What can hang from each mark:
segeb: dodaza menevi
nebavo: dodaza menevi
dodaza: segeb
vimumip: kure vesodi
vesodi: menevi
menevi: datu kure vesodi
kure: menevi
datu: menevi vimumip

Each row was made from one small tree. Brackets hold a mark, then the marks that hang from it, in alphabetical order. Every link used is in the known rows. Write each row's tree.
Known rows:
[segeb dodaza [menevi kure]]: [ -7  18   3   3 -22  -9 -17   5  22  14 -22   4  39  24 -29   8   4 -25
  13  26]
[dodaza [segeb [menevi vesodi]]]: [-18  39  -5  -6 -28   1  -5   5  18  19  -7   0   0   4  26 -11  -1  -7
  -8  -9]
[kure [menevi datu vesodi]]: [ 15  11 -11  -6  13   6  44   9   2 -12 -12   0 -29  -3  29 -16 -14   7
   1 -25]
[menevi datu vesodi]: [ -2   2  -7  -5  -5   5  19   3  11   3   1  -3 -28 -11   8 -16 -11  12
 -10   1]
[vesodi menevi]: [  0  -5  22   2  25  -5 -15   3  22 -13  -4  -1  20   2  -3  -4  -3 -23
  -6 -31]
[vesodi [menevi datu kure]]: [  4  -3  17   4   8   4  -5   1  49  -2 -10  -3  -3  -3 -57 -16   3   5
   2  -5]
[kure [menevi [datu [vimumip vesodi]]]]: [ 26 -17 -17  -1  21   3  12   7 -12 -17  14   4 -20   0  15  -4 -13   8
  18 -29]
[nebavo [dodaza [segeb [menevi datu]]]]: [-35  20 -16  -4 -12  -9 -22   5  17   4  -2  -1   1   3  22   7  -1  -5
   6  18]
[dodaza [segeb [menevi [datu vimumip] kure vesodi]]]: [-11  30 -13  -3 -45  10   4  -1  16  30   5   1 -20   2 -36 -17   7  24
  -4   7]
[vimumip kure vesodi]: [ 13 -31  21   1  28   1 -33   2  21  -6   2  -4  10 -20  32   1  -3 -12
   6   2]
[vesodi [menevi [datu vimumip] kure]]: [  6 -14  12   6   6   5  -5  -4  19  -1   9   0  -1   0 -71 -10   7  12
   0 -12]
[segeb menevi]: [-10  16   0  -4   1  -8 -20   5  16   5 -13   2  27  20   8   9  -7 -23
  14  -8]
[datu menevi [vimumip kure]]: [ 15 -36  24   0  25 -12 -34 -11 -49  -9   9   4  20   9  25  37   4 -14
  -9 -23]
[vesodi [menevi kure]]: [  3 -10  23   7  18   2  -6   1  39  -9 -16  -2  18   2 -33 -11   8 -10
 -10 -19]
[nebavo dodaza [menevi [datu vimumip] vesodi]]: [-14 -11 -30   7  16   0  38 -14 -72 -32  15  -1  -1  -4  41  23  12  12
 -19  24]
[vimumip [kure [menevi datu]] vesodi]: [ 29 -14  10  -2  33   5  -6   7  22 -11  -5  -3 -12 -19  26  -4 -11   0
  27  -8]
[menevi [datu [vimumip kure vesodi]]]: [ 13 -33   4  -1  13   4 -29  -2  -2   3  29  -2 -12 -18 -12   1  -6  13
  13   6]
[vimumip kure [vesodi menevi]]: [ 17 -25  39   7  33   1 -31  -3  20 -11   0  -5  22 -22   1  -1   4 -17
  10 -12]

Which tree is each row?
[ 15 -21  11   5   2  -2  21  -7 -13 -11 -23   2  -1   9  28  10  11   0
 -29 -11]  [datu [menevi kure vesodi]]
[ 16   1  17  -5  32   5  20   6  -5 -11 -19  -4   2  -9  43  -5  -5 -10
  -4 -23]  [vimumip [kure [menevi vesodi]]]
[ 14   4  12  -9  34   1  -7  10  23  -7 -14  -3  -7  -7  16  -2 -14  -5
  17 -14]  [vimumip [kure [menevi datu]]]
[ 17   8  11  -7  24   7  21   6   6  -4 -15  -5 -18 -14  22 -10 -10   4
   6 -11]  [vimumip [kure [menevi datu vesodi]]]
[  2 -10  11   2  12  -1 -16  -3  -1  -5  21   1  -1  -1 -44  -3  -4   0
   4 -25]  [vesodi [menevi [datu vimumip]]]
[ 10 -31 -13   0   5   2 -17   1  -4  -2  31   2 -18  -8  -7  -2  -9  13
  10  -4]  [menevi [datu [vimumip vesodi]]]
[-30  19 -15   1 -26   1  12   0  14  10 -12  -4  -8  -3   6  -6  11  14
  -8  31]  [nebavo [dodaza [segeb [menevi datu kure vesodi]]]]
[ 19 -35   6   8  -1  -1  22 -14 -52  -8   1   5   0  13  10  17  16   9
 -31 -19]  [datu [menevi kure vesodi] vimumip]
[-28  14 -22   5  10  -1  26  -5 -36 -29  -5  -1   5  -9  89  13  15  -4
 -37  13]  [nebavo [dodaza segeb] [menevi vesodi]]
[  0  16 -10   3 -46   1  16  -6 -19  24   2   3   8  14 -62  -2   7   7
  10  36]  [segeb dodaza [menevi [datu vimumip] kure vesodi]]
[-21  -4 -24   4  30  -7   7  -3 -22 -36  -3  -1   8  -1  50  26   3  -5
  -6  27]  [nebavo dodaza [menevi datu]]
[ -3  28  -5   2 -43   0  17   1  13  24 -17   2   7  11 -47  -7   3   0
  12  43]  [segeb dodaza [menevi datu kure vesodi]]
[ 15 -31   4   3   5  -7  12 -13 -70 -13  13   6   1  13  38  24   5  -3
 -26 -31]  [datu [menevi vesodi] vimumip]
[  4 -15   5  -5   0   8   5  -6 -21  10  20  -4 -21 -18 -13  -6  -4  19
  -7   6]  [menevi [datu [vimumip kure]] vesodi]
[-10  30  -5  -4 -26 -12 -26   6  14  17  -5   4  19  18 -25  10 -13 -23
  30  28]  [segeb dodaza [menevi datu]]
[-33  23 -17  -3 -21  -4   5   1   1   6  -2  -2  -7  -4  28  -1   2   3
  -5  20]  [nebavo [dodaza [segeb [menevi datu vesodi]]]]
[ -2  20   4  -3 -33  -4  -5  -6 -34  26  10   2  15   5 -39  10  -1  -6
  20  34]  [segeb dodaza [menevi [datu [vimumip kure]] vesodi]]
[ 19 -40  12  13  15   5  -8  -6  -3 -12  19   2  14  -4 -32  -4  12   3
  -4 -21]  [datu [vimumip [vesodi [menevi kure]]]]
[-36  14 -11  -2  -4 -11 -23   5   7  -2  -7  -1  19   8  42  10   3 -17
  -3   8]  [nebavo [dodaza [segeb menevi]]]
[ 18   0 -16  -4  11   6  44   4 -29 -10   8   2 -28   0  14 -11 -11  14
  -1 -30]  [kure [menevi [datu vimumip] vesodi]]
[  6 -16 -11   1 -15  13  29  -4  -3   9  11  -1 -28  -7 -39 -19   5  34
 -18   8]  [menevi [datu vimumip] kure vesodi]
[-14  35  -2  -2 -34   7   5   4  33  23 -17  -1  -2   4   0 -18   8   4
 -13   1]  [dodaza [segeb [menevi kure vesodi]]]
[ -6  17 -11  -3 -29 -11 -26   1 -17  18  15   7  21  21 -41  14  -8 -15
  27  20]  [segeb dodaza [menevi [datu vimumip]]]
[-17  38  -7  -5 -32   3 -24   8  61  27 -11   0 -11   6 -28 -14  -1   8
   9  10]  [dodaza [segeb [menevi datu kure]]]
